Each row was made from one path, in order. Every step used is in the known rows, and no mark comes twice. Write each row's path.
Known rows:
pomefa > tizet: [  5 -23   8  41 -24  16 -22 -11  44 -13  -4  -6  -2  -3   2  -3 -21 -11
 -16  -7  10  15  23 -15  -8  23 -34   5 -11  -4  36   0 -11   8 -14 -12
  55   7  -4  -4  -3  65  -3  34 -11  -9 -13  15 -25   7 -11  -4 -18  -2]
rofu > vefas > fasa > vori > vosi > silip > fufi: [ 24 -23  28   1 -27  22 -28 -24  62  -6 -15  24 -41 -26   0 -58  17 -15
   8 -20  15  13  21  -8 -21  -6 -47 -20 -13  19  21 -10   6 -59  -7  32
  48  -5  29 -13 -15  48 -21 -24  -7 -71  -2  -6 -25  73 -16 -34 -16 -48]
vosi > silip > fasa > vefas > lutiv: [  6   2   8 -30   9  22 -16 -17 -31 -10 -45  13  48   5  10 -37  -9  -3
   1 -16  10  10  20 -29  -8 -17 -71   1   2  17  26  -3  14 -44  -4   2
   3 -12  25   5  -6  36   7  25 -51 -43   3  22  -5  13 -18 -37  -3 -27]
zagu > silip > fufi: [ 14 -25  10  13   4  23  -5 -32  26  11 -12  32 -48 -11   7  11  -7 -11
 -13 -13   3   4   7  13   1   6 -24   8   0   3  38   6  11 -23  -1 -22
  39   1 -21  -6 -24  55 -11  19  -5 -42 -41  17 -43  31 -11 -19 -24 -29]
zagu > silip > fasa > vori > vosi > vefas: [ -7 -35   0  31  -4  49 -16  -5  46  12  -4  26 -14 -18 -12 -21  27  -9
  26 -52  24  -4  13 -22 -39  -9 -62 -14 -10  -1  27  -8   8 -25  -8  -2
  20   4   4  -9  -8  68  -5 -10 -10 -33  -3 -11 -23  19 -21 -12   9 -24]
rofu > vefas > fasa > silip: [ 35 -58  16  -5 -35  17 -21 -19  29  -8 -19  12  -8  -9  30   4 -13 -32
 -13  -5  11  26  41   0 -27  -6 -43  -5  -7   6  40  -5 -39 -45 -20   9
   7  17  13 -20 -13  34 -15   8 -40 -63 -14  -3 -22  19  -9 -45  -5 -43]
rofu > vefas > vosi > silip > fasa > vori: [  6 -23  27  18 -27   8 -20 -24  18   7 -44  -2   5 -11  14 -41  23  -2
  11  -6  30  -4  34   6 -35 -12 -45 -19  -7  18  31   3   6 -31 -13  21
  22   3  58   1  -5  48   5   6 -29 -55  21  22 -21  14 -20 -23  -8 -48]
pomefa > deto: [ 22 -15  18  24 -23  -2  -4 -16  32  -4   6  -7  -6  13   8  -2  -3 -21
  -7  -1  11  12  39  -6 -12  33 -51  -9 -18  -4   8   9 -12  -4  -7 -17
  37  -5 -10  -4 -30  44 -23  31  -2  -1 -10  25 -14   1   3 -27 -22  -6]
vori > vosi > vefas: [ -9 -15  -2  10 -19  38 -25  -9  29   7  18  22 -14 -12 -14   0  -1   0
   9 -12  19  19  24 -15 -11  -2 -79 -10 -12 -16  41  -3  -3  -8  -4  -9
  44 -15 -19  -7 -15  59  -1  -4   9 -26  -8   3  -4  20 -11 -18  -1 -20]
zagu > silip > fasa > vori: [ -2 -37  20  35  -6  26  -3 -23  36   5 -32   3  -8 -12   4  -3  24 -10
  14 -43  14  -8  19  -3 -22   3 -28 -10 -15   9  14   9  -3 -26 -15  -5
  16   9  18  -9 -18  61  -1  27 -24 -28 -15  11 -40   2 -22  -7 -13 -13]
lutiv > vefas > vosi: [-17   4  16  -6 -20  -9 -12 -25  -3 -12 -10 -12   6 -30  -1  17 -16  -9
   2  25 -12   6  22  15   2   0 -58 -10 -14  -5  31  32  -3 -18  -2 -15
  17   7 -14  -1  -4  49   5  17 -16 -13 -23  29 -18 -13 -30 -31 -16 -46]
fasa > silip > fufi: [ 14 -39  12  -4  -2  17 -19 -14   7  -5 -19  19 -29   5   9  -2 -21   0
 -19  -4  16  16  27  -8  -6   3 -16   4   0  19  37  12 -21 -37  -1 -10
  14   9 -32 -10 -23  26 -22  23   9 -40 -36  29 -31  28   3 -41 -24 -28]
lutiv > vefas > vosi > silip > fasa: [-28   9   9  -8  -8  -1 -20 -17 -30  -5 -44  -2  36 -27 -14 -19  -3  15
   8   9  -6 -14  27  -7 -19 -28 -79   2   1  19  32  25   3 -27   0  -4
  10 -19  32   8   5  48  27  12  -7 -31  -1  40 -10   7 -27 -29 -10 -58]
rofu > vefas > vosi: [ 22 -17  21  20 -19   1 -14 -23  39   3  -6   2 -12 -18  34   7  -5 -26
  -6  21  16  16  39  30  -7   7 -47 -10  -8 -12  46  19  -8 -12 -17  -5
  36  21  11  -1 -12  43  -9  15 -32 -49  -7  19 -20   7 -18 -23 -12 -50]
rofu > vefas > fasa: [ 26 -29  16  11 -36  14  -9 -35  44  -7  -6   8 -10 -17  29   3   2 -32
  -6  -1   9  25  32   8  -7   2 -54 -11 -21   3  26   0 -15 -29 -18   3
  37  10  17 -13 -16  45  -8  17 -26 -54  -9  -2 -21  11 -15 -29 -13 -37]
vori > fasa: [ -7 -19  10  11 -39  10 -27 -32  20  -1 -11   2   1 -11  14  19 -19 -19
   2  -5  14  12  36   1 -10  14 -53   5 -11 -13  23  15 -23 -25   3 -15
  24   3 -21  -6 -13  44  -4  28  12 -38 -16  -8 -27   1 -18 -16 -20  -5]
silip > fasa > vori: [ -2 -24  22  29 -15  24 -10 -22  33  -4 -25  -4  18   3   5 -19  30  -4
   9 -27  22   1  32  -9 -10  10 -26 -14 -26  11   2  13  -7 -25  -8   3
  27   7  11 -14 -16  53   6  36   2 -22  -1  22 -28  -8 -12  -8 -18  -8]
vefas > vosi > silip > fasa > vori: [-23 -14  32  14 -16   2 -24 -20   4  -2 -52  -8  11   0   3 -30  21  25
  18  -7  19  -8  27  -4 -27 -13 -52 -13  -8  18  18   6   4 -27  -9  10
  28  -2  42   2  -3  54  13  26  -6 -32  12  32 -21  11 -25 -10 -10 -41]
pomefa > rofu > vefas > vosi > vori > fasa: [ 24  10  -3  16 -56 -10 -18 -36  25  11 -34  -7 -10 -12  24  29 -12 -29
  12  42  14  54  52  -2 -16   6 -22  12   1 -23  41   8  -9 -34  16  -7
   5  33  12   0  -9  60 -43   5 -49 -52 -24  -8 -28  -3 -26 -16 -15 -45]
zagu > silip > fasa > vefas > vosi: [ 26 -16   8   7  11  -4 -12  -6   5  -8 -42  17  15 -27  25   3 -13 -23
  10 -14   1   2  19   0 -14 -14 -64   2  14   1  34  18  12 -37 -12 -21
  -7  22  18   9 -10  36 -11  16 -60 -43 -34  22 -30   1 -24 -29   1 -52]
lutiv > vefas > vosi > vori: [-10  23  15   3 -18 -20 -18 -27 -14  -7 -30   2   0 -41  -7  18 -24   6
   4  38  -4  24  25  -6  -8 -10 -45  -8 -13  -6  30  21   1  -6  14 -14
  16   0  -9  -3  -6  54   1  17 -27  -9 -32  24 -13 -19 -26 -24 -25 -51]
lutiv > vefas > vosi > silip: [-28   7  15  -9 -20  -5 -24 -23 -26  -5 -26  -9   2 -28 -13  -6 -20  10
   5  31 -10  -1  24   5 -15 -15 -83  -7  -5  13  42  25  -6 -13   1  -6
  19 -18  13   9   2  49  15   6 -18 -24 -13  34  -8   6 -33 -24 -15 -50]
vosi > vori: [  0   6  13  16 -23   2 -17 -28   4   3 -22   7  -6 -13  -1   5  -7   8
  -1  14  25  36  29  -8 -10  -5 -29   2 -12  -4  32  -3 -13  14   7  -9
  39  -5  -7 -13 -22  58  -5  29  -6  -8 -27  17  -4 -14  -4  -7 -27 -15]
vosi > vori > fasa > vefas > lutiv: [ 17  15   4 -23 -23 -15 -23 -25 -21 -11 -28  14  18 -11  25   7 -41 -24
   6  12  21  45  27 -26  -3 -11 -59   3   1 -17  20  -4   0 -43  10 -16
 -13   3 -19 -11 -18  40 -23  17 -65 -34 -39 -19 -12   1 -27 -31 -18 -20]
lutiv > vefas > rofu: [ -4 -13  17  20 -28  14  -7 -20  -2 -16   7 -33  -1 -18  -5  -1  -1 -21
  -8   3  -9 -10  24  -1 -13  15 -53 -12 -32   0  28  30   1  -6   3   5
  13   0 -23  -6  -7  40  10  14 -16 -19 -39  23  -2   3 -19 -41 -26 -23]
fasa > vori: [ -8 -23  30  31 -20   6  -8 -26  35  -6 -12 -11 -15   1   9 -10  15  -4
   1  -8  27   8  23   4  -8  20 -29 -23 -27   1  17  10 -11  -6 -11  -1
  41   1  -6 -14 -21  55  -4  24   0 -15 -13  19 -30  -3 -18  -3 -20  -2]
fasa > silip: [ -2 -43  10  -1 -18  22 -20  -6   6  -9 -19   7  -5  -1   8  10 -19  -8
 -11  -3  16  10  35  -5 -21   7 -36   1  -4   4  38  10 -34 -19 -15  -7
  13   4 -17 -13 -19  29  -6  26  -7 -28 -21  20 -25   4  -4 -30 -10 -16]
vori > vosi > silip: [-15  -8  19   0 -26  36 -29 -11  23   2 -11   5  -7 -10 -21 -26 -11   8
  12 -14   8   4  30 -17  -8  -5 -71  -1  -7   0  32   2 -16   2   1   2
  55 -24  10   2 -11  58  -1   7  16 -33   6  13  -3  34 -10 -14   0 -13]
rofu > vefas > fasa > vori > vosi: [ 30 -28  30  17 -40  16 -15 -22  83 -12   2  -1 -21 -32  18 -18  14 -35
  17 -22  10  18  33   4 -12  10 -44 -28 -26   0  16  -4 -17 -40 -20  24
  46  19  18 -22 -11  45 -22   0 -27 -59   4 -16 -24  30 -19 -26  -4 -35]
fasa > vefas: [ 26 -15  14  12  -5   5 -13 -13   5 -18  -9 -10   5  -7  23 -10 -19 -17
  -6  -1  21  21  23 -13   0   8 -50  -4 -10  -2  32  13  -6 -13 -13 -15
  21  -4 -13  -3 -23  44  -8  18 -24 -27 -22  21 -17   5  -9 -21 -11 -15]
lutiv > vefas: [-12   1  12   2 -17  12  -4 -25   8 -12  -2 -11  11 -21 -13  -4 -13 -19
  -1   8  -3  11  23   0   9  11 -56  -5 -22   6  28  30 -18  -9  -1 -12
  22 -17 -22  -9 -11  57   6  13  -4 -15 -15  20 -18  -8 -19 -24 -21 -20]

Which path is each row?
[-24 -11  28  -7 -35  14 -27 -20  18 -21 -13 -14   3 -41 -35 -34   4   8
  29 -13  -8 -10  11 -28 -18 -15 -72 -25 -25  26   5   3  -8 -40  -4  16
  33 -24  20  -7  -6  53   5 -24  -9 -28  -6  -3 -15  29 -29 -21  -6 -42]
lutiv > vefas > fasa > vori > vosi > silip
[-13  -4  11  -2 -21  48 -27  -5  19   0 -25  15  26  -7 -23 -35   5   4
  19 -33   7  -8  37 -26  -8 -12 -64   0  -6   5  24   2  -9 -14   9   5
  44 -24  29  -2  -6  52   9  12  23 -37  12  15  -3  25  -8 -19   1 -20]
vori > vosi > silip > fasa
[ 12  -2   3 -22 -22  -1 -16 -26  -9 -16 -16  12  22  -9  29   7 -40 -35
   2   1   7  22  18  -8   8   3 -76  -4  -3 -10  22  13   0 -55   1 -20
  -3   7 -28  -4 -19  28 -17  23 -46 -48 -29 -16 -27   9 -29 -35  -9 -14]
vori > fasa > vefas > lutiv
[ 20 -23   6   0 -44 -11 -44 -14  -2   3 -39  20 -17 -27  26  23 -36 -28
   4  22  24  38  54  -3 -36 -25 -36   7  10 -16  50   4 -34 -37   2  -5
 -15  24   2 -13  -4  28 -34  -1 -41 -57 -31 -10 -21   6 -21 -47 -16 -55]
rofu > vefas > vosi > vori > fasa > silip
[ -2 -33  -2   9 -29  11 -24 -30   6  -7  -2  22  -3 -11  14   4   3  14
   0   7  11  27  20 -24 -31 -11 -79 -13 -14   4  25 -12   6 -35 -10  -1
  36  -4  -8 -10 -12  49  12  13  -7 -31 -18  -1 -11   1 -19 -13  -4 -35]
vosi > vefas > fasa
[ 32 -35  19  29 -42  19   3 -42  70 -15 -18 -26 -11  -4  27 -16  30 -25
   6   4  12  30  34  -6  -8  26 -18 -16 -23   7  15   1  -9 -50 -17  15
  35  29  17 -13 -13  55 -28   9 -55 -53  -3  -4 -41   4 -18 -10  -6 -27]
pomefa > rofu > vefas > fasa > vori
[ -3 -36  12  39 -26  31 -26  -7  42  -8  20 -23 -25  -9  -3 -19  30   1
  16 -26  22   4  19 -15 -37   8 -59 -34 -28 -14  27  -6   7 -14  -8  19
  38  10 -20 -14 -12  52  -3  -7  -7 -20 -17   1   3  34 -17 -27  -1 -16]
fasa > vori > vosi > vefas > rofu
[ -3 -12  11  -7 -29 -20 -39 -14 -20 -13 -42  -2   9 -12  18 -11 -42   1
  11  18  15  10  28  -7 -21 -16 -88   2  20  -2  42  17   4 -36  -2 -14
  11  -9  17   6  -2  32  -3  -1 -23 -47 -31   2 -14  25 -33 -27  -6 -41]
vori > fasa > vefas > vosi > silip
[  1 -41   9  -3 -38  14 -34 -11  -2  -6 -20   9  -3  -3  12  17 -39 -22
   1  -6  16   9  46 -11 -21   5 -47  14   5  -2  33  14 -42 -39  -3 -13
  -5   4 -20 -13 -14  24 -12  18   3 -47 -31  -8 -33  12  -9 -30 -16 -13]
vori > fasa > silip
[ 17  12  10 -36   5  36 -20  -2  -1 -12 -34  23  49 -16  -2 -49 -12 -18
  16 -24   3   5  22 -35   7 -16 -87   1   0   9  22  -5  14 -44   1   0
  12 -15  18   4  -8  35  -9   3 -45 -50   9  15   3  25 -17 -42   9 -31]
vori > vosi > silip > fasa > vefas > lutiv
[-16 -26  24  21 -19  24 -16 -19   7  -2 -43  -7  14   6  -7 -43  27  17
  14 -21  29 -10  26 -18 -25  -7 -46  -9 -12  24  15   1  -3 -24  -4  12
  28 -20  35  -6  -9  55  17  27   4 -29  12  22 -17  14 -12  -7 -13 -12]
vosi > silip > fasa > vori
[ 17 -40  -5 -23 -18  33 -37   0  26  -8  -5  49 -25 -26  -4  -9 -15  11
  -1 -14  10  28  27 -35 -24 -23 -65  -6   7   8  37 -12 -14 -64  -2   7
  26   5 -29 -16 -11  30 -20 -18   6 -57 -36  -1 -18  51  -6 -53  -4 -56]
vori > vosi > vefas > fasa > silip > fufi
[ -4   6   1 -28 -27 -23 -35 -21 -34 -12 -41  24 -20 -30  -3  22 -55  -6
  -1  27   4  25  32 -18 -22 -32 -34  13  15  -3  34  25 -16 -62  24 -19
 -30  12 -35  -6  -2  23 -22  -9 -15 -41 -68   1 -27  21 -20 -55 -36 -73]
lutiv > vefas > vosi > vori > fasa > silip > fufi
[-19  24   8  -4 -43 -32 -34 -35 -21  -1 -31   2   8 -41  -9  32 -35 -11
  14  32  -3  26  30 -10 -16 -19 -63  -1  -5 -15  24  25  -4 -26  20 -25
   0   6  -9  -4  -1  48  -7   7 -20 -20 -48  -5 -18 -16 -32 -30 -28 -49]
lutiv > vefas > vosi > vori > fasa
[ -2 -23  19  21 -10  43 -10  -9  65   3 -17   9  -6 -19  -9  -8  17 -22
  28 -59   6 -11  22  -7 -11   8 -39 -14 -13  -1  12   5  -6 -25 -10   0
  25  14  13 -11 -16  56 -12  16  -9 -36  -7   2 -35  19 -17 -15  -3 -19]
zagu > silip > fasa > vori > vosi
[ 20 -27   8  18 -38  -2 -24 -12  -1 -26  -8 -29   7   0  24  -4 -21 -34
  -3 -10  16   4  32  -8 -27  15 -63  -9 -10 -14  28  15   1 -37   0  -1
  -9  10 -22  -5 -15  24 -10  10 -22 -42 -54  -8  -4  21 -16 -45 -12 -10]
vori > fasa > vefas > rofu
[  0 -29   6  -9 -43   2 -45 -16 -16  -3 -38  18  -1  -8   3  21 -39  -1
   5   5  26  33  48 -25 -31 -17 -33  15   7  -8  35   2 -42 -27   7 -12
 -10   6 -14 -19 -15  34 -18  13  -8 -30 -41 -10 -19   2  -8 -28 -21 -14]
vosi > vori > fasa > silip
[ 10 -23   9   8 -10  23 -25  -2 -21 -20 -37 -24  28   6   9 -59   5   0
   1 -24  18 -11  27 -26 -34 -12 -63  -3  -3  16  31   4  11 -29  -5  20
  -3 -12  32   2  -7  32  20  11 -35 -37 -20  34  21  29  -7 -40  -3 -31]
vosi > silip > fasa > vefas > rofu
[ 29 -25   6  25 -29  29   9 -34  52   4  -3 -17 -11   6  19  -8  14 -37
  -9  11  18  34  43   9   3  30 -20   5  -7   0  41   7 -12 -15  -9  -3
  29  18   0   0 -18  61 -25  12 -32 -49  -1  20 -30  -2  -6  -6 -10 -16]
pomefa > rofu > vefas
[ -7 -15   2  21 -18  40 -22  -2  42   7   0  17  12 -12 -13 -34  31   1
  22 -37  27   7  30 -30 -23  -5 -58 -27 -20   2  14  -4  -6 -30  -7   9
  25  -7  -3 -13  -9  58   3   3  13 -29   4   9 -10  19 -16 -16   4 -14]
silip > fasa > vori > vosi > vefas
[-12  -9  12   1 -12  37 -22 -23  33   5  22  15  -8 -18  -4  -2  10  -2
  15 -17  22  21  12 -16  -5  -2 -70 -30 -26 -14  22  -9  12 -29  -8   4
  47  -3 -24 -11 -17  59 -10   9 -29 -27   6 -12 -19  13 -26 -21   4 -22]
fasa > vori > vosi > vefas > lutiv
[ -4 -14  33  18 -22  31 -17 -13  67  -5   4  -7 -19 -12  -3  -8  13 -12
  18 -21  15   3  29  -9   0  16 -39 -26 -26  -6  15  10  -6 -10  -8   4
  45   5  -9 -13 -22  54 -18  12   3 -22  -6   4 -26  17 -16 -17 -13  -9]
fasa > vori > vosi
[ -8 -20   8  -7 -40 -20 -46 -12 -20  -3 -49  13  -9 -19  13  38 -44   3
  10  19  18  34  46 -14 -31 -18 -36  12  11 -16  39  10 -28 -32  10 -17
  -6  14  -7 -11  -5  30 -27  15 -22 -32 -45  -4 -23  -4 -22 -31 -23 -44]
vefas > vosi > vori > fasa > silip
[-23 -17  35  11 -26  32 -30 -12  36   0 -11  -4 -15 -12 -19 -39  13   8
  26 -20  18   0  24 -10 -12  -1 -51 -17 -18   8  20  -4  -8  -4  -6  12
  52 -21  16  -3 -12  58  -7   3   9 -25  11   7 -18  34 -19  -9  -4 -14]
fasa > vori > vosi > silip
[-14 -14  16   3  -7  21 -20 -30  -1   4 -20  21 -27   6  -6 -27  -3  21
 -13   2  16  14  17  -7  -5  -7 -44   1   2  17  41  -1   7 -20   7  -2
  52 -23  -6   0 -17  51   4  18  24 -38 -15  28 -13  43  -4 -20 -23 -26]
vosi > silip > fufi
[-14 -24  29   0 -36  14 -32 -17  43 -14 -25  -1 -12 -22 -15 -30   5  13
  27 -19   3   3  21 -25 -22  -7 -65 -25 -19  12  10 -11  -5 -33  -4  19
  56 -13  32  -9 -10  53  -7  -1   3 -35   5  -8 -15  35 -22 -13  -5 -27]
vefas > fasa > vori > vosi > silip
[  1   7  15   5 -22 -24 -21 -23   5   1 -36   7  -9 -21  13  24 -14  12
   5  30  12  35  32  -1 -11 -11 -37  -4  -6 -16  39   3   1   8  10 -12
  36   9   1  -5 -12  55 -18  33 -28 -11 -27  24 -14  -9 -21 -15 -24 -44]
vefas > vosi > vori
[-18 -20  12  25 -18  28 -26  -8  41   0  16   3 -19 -17 -12 -19  14   6
  19 -19  32  15  20 -13 -21   3 -62 -26 -21 -10  26  -4  -5 -10 -10   2
  49 -14 -21 -13 -13  65  -3  -9   6 -22  -6  -2 -12  23 -17 -13  -1 -17]
fasa > vori > vosi > vefas
[ -4  -6  14  -9 -28  -2  -6 -32   5 -20 -15  -9  11 -31  -7   9 -12 -16
  -1  11 -17   7  13  -7  -1   0 -66 -15 -23  12  12  18 -10 -37  -3  -4
  17  -8 -12 -11 -13  49  13  18 -12 -28 -26   5 -13  -7 -26 -27 -16 -41]
lutiv > vefas > fasa
[ 13 -13   8   1 -14  33 -27  14   9 -21 -30 -19  27  -8 -10 -61   4  -5
  17 -35   8  -9  30 -28 -26 -10 -72  -9   2   2  28   4  11 -33   0  22
  11  -8  27   2   1  29   5  -9 -19 -41 -19  18  23  41  -4 -45   4 -34]
vori > vosi > silip > fasa > vefas > rofu
[ -6 -37  13 -21 -27  10 -22 -15  -7 -25 -27   0  10 -28  -1   9 -27  -7
  -5   8 -18  10  28 -21 -15  -9 -59   0  -7  16  23  21 -36 -52  -7   0
  -4   1 -12 -12 -10  29   0   0 -24 -31 -36   5 -17   0 -17 -43 -13 -43]
lutiv > vefas > fasa > silip
[  9 -50  11 -14 -26  10 -26 -11   2 -19 -29  12  -1 -14  17  16 -24  -1
  -4  -8  -1  18  34 -17 -21   0 -45   0  -9   9  28   3 -34 -41 -14   4
  14   7  -4 -14 -18  28  -8  26 -22 -39 -33   5 -24   8  -8 -28 -10 -31]
vefas > fasa > silip
